(in the rows, 128 means zero)
Known rows, with every step that occurs
tupa/bizuk/kudo/lurovo: [105 177 159 148 102 156 131 101 167 127 142  86 158 103 127 131 101 148
 173 165 188  86 103  88 121 118 135 140 108 115 116]
naturo/fulal/tupa: [103 117 164 129  57 134 151 138 147 119 152 108 180 130  94 104 113 135
 181 192 135 145 119  94 120 124 134 125 125 143 118]
fulal/naturo: [129 127 146 142 103 120 141 124 139 117 124 139 152 113 102 136 138 130
 135 161 124 132 128 112 122 139 152 124 127 119 145]
soni/bave/lurovo: [125 131 157  86 171 182 120 110 145 139 122 112 138 132 160 126 121 129
 137 133 119  84 100 100 101 131 121  83 112 131 171]
tupa/bizuk/bave/soni: [ 85 111 111  78 112 175  90 100 122 136 138 112 130 124 147 107  81  89
 136 149 106 107  83 102 134 112 100 118 109 123 127]
naturo/soni/bave/bizuk: [154 127 156  97 138 164 115 129 163 115 138 117 163 140 128 114 148 117
 129 140  72  82 143  72 143 127 109  77  96 136 165]
naturo/soni/bave/bizuk/tupa: [159 125 134  87 128 195 123 136 189 111 145 132 166 144 131 131 142 104
  98 142  73 101 156  94 161 135 134  76  95 144 161]
kudo/bizuk/bave/soni/naturo/fulal: [162  37 121 168  69 143  86  96  86 129 157 105 116 116 102  80  75 154
 148 135  60 119  94 103 149 144  96 139 107 130 131]
tupa/bizuk/kudo/lurovo/bave/soni: [128 144 129 151  78 156 126 101 114 115 164  84 143 128 126 119  91 127
 147 190 165 107  81  64 166 131 100 142  81 107 137]
lurovo/bave/bizuk/kudo: [180 131 100 128 111 133 148 149 132  96 145  83 112 145 128 118 141 134
 115 149 166 141 111 118 175 152 129 148 109 125 179]
zeterek/lurovo: [147 137  92 117 112 134 146 135 122 117 143 103 157 132 105 126 139 137
 125 140 159 129 140 134 142 118 108 139 138 127 155]
tupa/fulal/naturo/soni: [125 125 181 141  56 110 151 120 163  95 131 152 195 103  76 136 128 124
 153 185 108 134 134  65 113 134 171 127 100 126 141]
zeterek/lurovo/bave: [164 135  71 124  88 128 162 147  97  97 148  96 154 142  94 130 148 134
 104 155 172 153 145 123 161 131 106 155 127 116 183]
zeterek/lurovo/bave/soni/naturo: [177  78  81 149  76 138 128 127  51 117 184 101 150 146  88 105 127 141
 126 169 109 152 121  94 178 130  70 144 107 121 159]
tupa/fulal/naturo/soni/bave: [123 130 201 121  75 150 141 115 167 105 133 154 218 109  90 133 131 117
 161 182  81  98 137  43  97 127 165  96  99 127 145]
bave/bizuk: [159 124 106 110 127 139 133 139 142 119 138 103 122 142 130 137 149 122
 112 145 118 141 125 133 157 134 120 127 126 132 164]
tupa/soni: [101 141 134 127 109 136 144 116 143 116 111 141 156  99 131 148 115 112
 138 138 111 130 139 137 105 121 142 121 150 115 134]
bizuk/bave: [121 116 102 108 128 143 119 121 123 124 116 117 115 120 138 122 109 126
 114 121 128 126 110 128 113 131 131 129 133 120 151]
bave/soni: [133  95 114 120 133 132 104 118 105 137 151 130 116 143 135 113 110 112
 123 145  91 121 107 107 154 127 102 116 115 129 123]
tupa/bizuk: [ 87 151 147 109 111 158 122 115 151 134 126 113 151 116 124 129 125 111
 154 141 144 112 122 120 124 104 127 125 116 127 107]
soni/naturo/fulal/tupa/bizuk: [ 69 121 198 143  26 175 135 111 149 134 166  97 211 106  73  92 107 138
 229 200 117 138 109  76 106 104 128 121 105 146  85]
tupa/soni/naturo: [112 115 150 156  98 141 132 107 125 127 126 146 161  85 112 137 108 132
 161 132  81 131 137 126  95 125 132 119 142 119 118]
soni/naturo/fulal: [137  91 163 167  74 129 122 124 107 129 154 119 151 125  92  95 117 157
 189 157  85 145 122 104 119 130 117 136 117 144 100]
bave/lurovo: [127 124 135 101 152 141 127 111 141 134 121 113 115 131 144 125 114 134
 128 136 147 123  95 119 113 135 129 113 115 125 164]
fulal/tupa: [104 136 145 121  95 140 149 133 143 129 135 122 166 123 106 123 126 128
 145 163 147 133 125 104 117 122 138 114 131 133 127]
kudo/lurovo/bave/soni/naturo: [174  84 120 182  76 126 122 109  51 119 176 117 131 138 103 125 110 153
 120 182  96 145 105  69 161 149  77 139 100 103 143]
lurovo/bave/soni/naturo/fulal/tupa: [134  56 153 161  23 136 133 126  74 119 189 106 172 146  72  82 100 137
 181 218  87 168  98  53 155 133  92 125  96 137 122]
lurovo/bave/bizuk: [176 124  89 114 102 132 153 152 113  96 138 101 118 154 119 134 158 114
  94 154 137 168 126 125 178 146 115 138 118 121 188]
kudo/lurovo/bave/bizuk/tupa: [200 135  75 128  76 158 165 144 133  86 152  97 127 149 118 171 145 128
  56 178 160 179 141 128 190 166 132 149 120 116 195]
soni/bave: [127 133 149 113 147 163 121 121 134 135 130 127 148 129 141 124 135 120
 133 124 100  91 134 107 114 124 120  98 122 127 133]
fulal/naturo/soni/bave/bizuk/kudo: [157 130 183 128 118 161 133 126 192  99 135 113 187 124 108 106 143 133
 165 168  94  67 126  50 138 142 143  79  89 130 175]
lurovo/bave: [146 126 113 137 105 120 145 140  98 107 131 123 122 138 122 134 134 126
 109 140 146 151 131 119 145 142 125 142 119 119 153]
lurovo/bave/soni: [151  93  99 130 109 126 121 130  79 120 154 127 112 154 130 119 114 110
 104 155 107 146 112 102 172 142  92 133 103 122 149]
tupa/soni/bave/bizuk/kudo/lurovo: [148 169 144 129 116 178 154 106 172 103 133  90 173 100 153 153 117 128
 149 173 121  77 122  93 122 134 133 109 132 107 178]

Rows
[117  99 148 156  50 169 140 118 147 110 149 146 175  94  97 128  95 124
 164 161  68 162 143 134 113 134 153 125 141 140 102]	bizuk/tupa/soni/naturo/fulal
[ 64 113 176 115  25 186 128 104 145 128 153  90 199  98  80  87  84 132
 216 193 117 132  95  73  87 106 131 124 115 142 108]	soni/naturo/fulal/tupa/bizuk/bave
[141  71 135 150 116 135  95 106  87 144 162 134 123 134 115 103 107 134
 150 141  64 125 103 101 146 127  91 120 108 130 109]	bave/soni/naturo
[161  50 102 157 107 147  81  91  86 139 140 116  99 106 118 105  83 152
 115 103  74 105  93 113 150 140  98 130 114 117 142]	kudo/bizuk/bave/soni/naturo
[114 102 168 165  61 136 136 113 124 114 140 136 173  95  94 116  98 138
 197 166  68 144 131 115  99 124 132 128 141 127 104]	tupa/soni/naturo/fulal
[ 78 145 152 120  76 147 165 118 161 118 124 136 191  92 114 143 105 110
 153 168 133 135 134 113  98 116 155 108 150 123 132]	fulal/tupa/soni
[120 127 210  99  99 166 141 102 179 108 124 138 204 108 109 131 121 125
 167 189 100  90 104  36  83 134 168  80  84 124 180]	tupa/fulal/naturo/soni/bave/lurovo
[112  94 180 160  46 138 147 126 125 129 167 111 184 120  68  94 115 157
 205 188 107 149 118  83 107 122 128 125 116 146 101]	soni/naturo/fulal/tupa
[170 153 166 139 123 165 127 112 182 105 150  87 171 126 128 116 126 153
 151 166 113  54 125  48 142 137 114  92  85 123 171]	naturo/soni/bave/bizuk/kudo/lurovo
[119 177 139 154  74 148 147 112 140 107 144  83 150 113 117 132 109 145
 152 178 204 113 104  85 138 134 127 155  99 107 141]	tupa/bizuk/kudo/lurovo/bave
[ 64 160 167  99  76 172 142 118 168 136 137 106 191 110 108 126 121 112
 168 172 161 118 116  94 111 101 136 115 116 137 111]	fulal/tupa/bizuk
[ 81 137 189 111  58 177 159 119 164 114 137 126 229 100 112 119 104 106
 198 199  88 111 133  79  84 115 140  91 143 133 124]	naturo/fulal/tupa/soni/bave
[164 124  97  92  79 168 154 142 169 110 147 114 142 136 120 163 142 108
  92 160 131 182 135 140 166 143 175 150 127 141 154]	bave/bizuk/tupa/fulal
[190 141  93 138  83 126 161 136 111  89 147  87 128 146 118 153 153 141
  88 183 156 164 126 105 176 156 107 148 116 108 201]	kudo/lurovo/bave/bizuk
[174 150  76 121  59 162 182 133 146  72 144 115 154 115 123 189 126 108
  65 190 142 180 153 135 173 159 142 138 138 111 201]	kudo/lurovo/bave/bizuk/tupa/soni
[157 123 140  82  86 195 138 136 192 104 149 127 184 134 118 146 140 100
 111 155  83 121 151  84 150 136 161 100  95 150 158]	naturo/soni/bave/bizuk/tupa/fulal
[160 127 139  94  73 198 163 138 184 102 143 130 191 118 113 169 156  98
 105 190 101 149 136 108 143 146 185 112 122 134 177]	soni/bave/bizuk/tupa/fulal/naturo
[ 79 152 172 105  99 185 158 116 162 124 123 139 211  95 133 143 114 103
 162 169 103  98 139  91  83 112 141  79 144 121 139]	fulal/tupa/soni/bave
[173  97 127 196  85 131 124 104  74 117 175 101 121 130 105 107  92 169
 147 174 125 124  92  60 159 150  95 146  87 103 138]	bizuk/kudo/lurovo/bave/soni/naturo
[ 60 132 162  59  64 196 135  99 179 123 134  70 185 114 117  97  76 119
 190 202 165 123  60  79  84 114 138 110 107 141 161]	naturo/fulal/tupa/bizuk/bave/lurovo
[ 62 118 132  70  81 190 113 104 144 141 146 102 169 116 126 106  79  91
 153 180 123 109  80  79 123 103 112 104 109 125 129]	fulal/tupa/bizuk/bave/soni
[125 129 157 135  66 119 158 124 142 104 127 141 172 106  95 151 134 124
 145 183 131 155 121 102 114 138 177 146 128 121 140]	tupa/fulal/naturo
[163 118 118 105  54 159 170 141 179  95 141 130 169 120  97 171 156 104
  99 189 131 188 132 125 160 151 195 141 127 133 171]	bave/bizuk/tupa/fulal/naturo
[126 123 172 145  91 109 135 120 157 104 122 152 176 113  87 118 130 127
 146 161 102 110 138  74 124 133 146 105 106 127 140]	fulal/naturo/soni
[126  81  94  98 132 146  98 112 103 132 137 120 107 136 150 107  85 107
 115 140  89 118  91 110 139 131 101 122 120 116 146]	bizuk/bave/soni
[ 95  72 148 117  60 177  84  94 106 135 165  99 155 117 109  73  68 118
 196 176  59 126  77  81 126 112  88 128 102 133 103]	tupa/bizuk/bave/soni/naturo/fulal
[160  71 119 160  93 129 116 119  58 127 167 133 118 144 109 105 115 132
 127 156  80 150 108  92 161 138  84 132  97 122 132]	lurovo/bave/soni/naturo
[ 64 167 170 120  87 176 142 116 185 138 142  93 185 101 113 109 107 125
 195 168 190  95 103  88 107 107 152 120 110 135 102]	fulal/tupa/bizuk/kudo
[108  51 147 129  49 158 112 111  97 130 173 101 165 127  94  72  70 134
 190 197  69 138  78  66 120 126 104 120 108 138 120]	bizuk/bave/soni/naturo/fulal/tupa
[148 106  98 133 119 137 116 113 126 122 107 113 106 104 130 129 110 141
  90  91 137 110 120 142 130 144 130 139 132 116 165]	kudo/bizuk/bave
[108 152 150  80  95 194 164 128 175 117 128 115 207 107 135 149 136  94
 145 181  96 110 134  96 116 116 135  80 142 128 173]	fulal/tupa/soni/bave/bizuk
[138 125 107 144  93 163 139 109 166 117 111 154 141  84 126 166 109 117
  88 105 125 130 163 175 146 147 166 129 151 125 140]	kudo/bizuk/tupa/soni
[136  47 128 137  77 148  88 108  83 127 167 111 125 131 111  74  71 137
 171 163  49 136  83  89 127 129  92 128 108 134 120]	bizuk/bave/soni/naturo/fulal
[160 117 109 142  73 157 141 121 157 116 130 133 134 106 109 163 125 132
  85 118 149 150 147 154 156 147 183 161 125 134 132]	kudo/bizuk/tupa/fulal
[131 126 115 114  81 159 150 130 156 118 141 140 146 121 118 156 120 112
 106 145 140 166 138 138 134 140 179 147 129 138 119]	bizuk/tupa/fulal
[183 116 102 112  32 154 185 153 152  73 145 124 162 130  90 173 162 101
  78 203 147 213 136 119 179 164 189 156 118 126 199]	lurovo/bave/bizuk/tupa/fulal/naturo
[166 118 109 168  99 122 133 114  92 110 168  98 119 142 126 117  95 143
 125 181 154 120  95  72 170 151  99 146  94 107 153]	bizuk/kudo/lurovo/bave/soni
[143 155 136 168 117 127 140 113 143 120 138  97 132 116 130 126 107 164
 150 153 174 102 110 101 126 140 135 142 121 112 129]	bizuk/kudo/lurovo
[ 73  88 188 134  27 175 110 101 125 146 188 101 201 123  79  78  89 122
 223 218  84 132  90  58 129 100  98 113  93 149  77]	bave/soni/naturo/fulal/tupa/bizuk
[144  54 152 160  82 132  94 113  84 134 179 120 139 144  99  82  95 140
 182 170  48 140 101  89 146 124  88 125 103 141  97]	bave/soni/naturo/fulal
[163 143 112 160  86 117 156 130  99  98 140 112 132 132 113 150 128 145
 103 170 164 152 128 101 145 150 111 152 119 102 166]	kudo/lurovo/bave
[ 80 139 129  57 133 189 112  92 161 132 109  89 127 103 152 119  85 111
 144 139 157 104  72 109  95 120 130 108 113 123 170]	tupa/bizuk/bave/lurovo
[126 123 203 106 137 164 127  99 175 114 120 140 185 118 117 115 123 130
 157 165  91  65 108  48  92 137 140  56  84 128 186]	fulal/naturo/soni/bave/lurovo
[118  64 170 154  46 144 118 117 105 136 187 112 177 134  85  76  91 141
 202 202  67 145  96  63 132 120 101 113 103 148  95]	bave/soni/naturo/fulal/tupa
[196 140  63 120  91 140 171 155 123  86 159  55 146 148 106 117 158 141
 114 163 193 143 128 121 191 143 108 160 118 122 208]	zeterek/lurovo/bave/bizuk/kudo
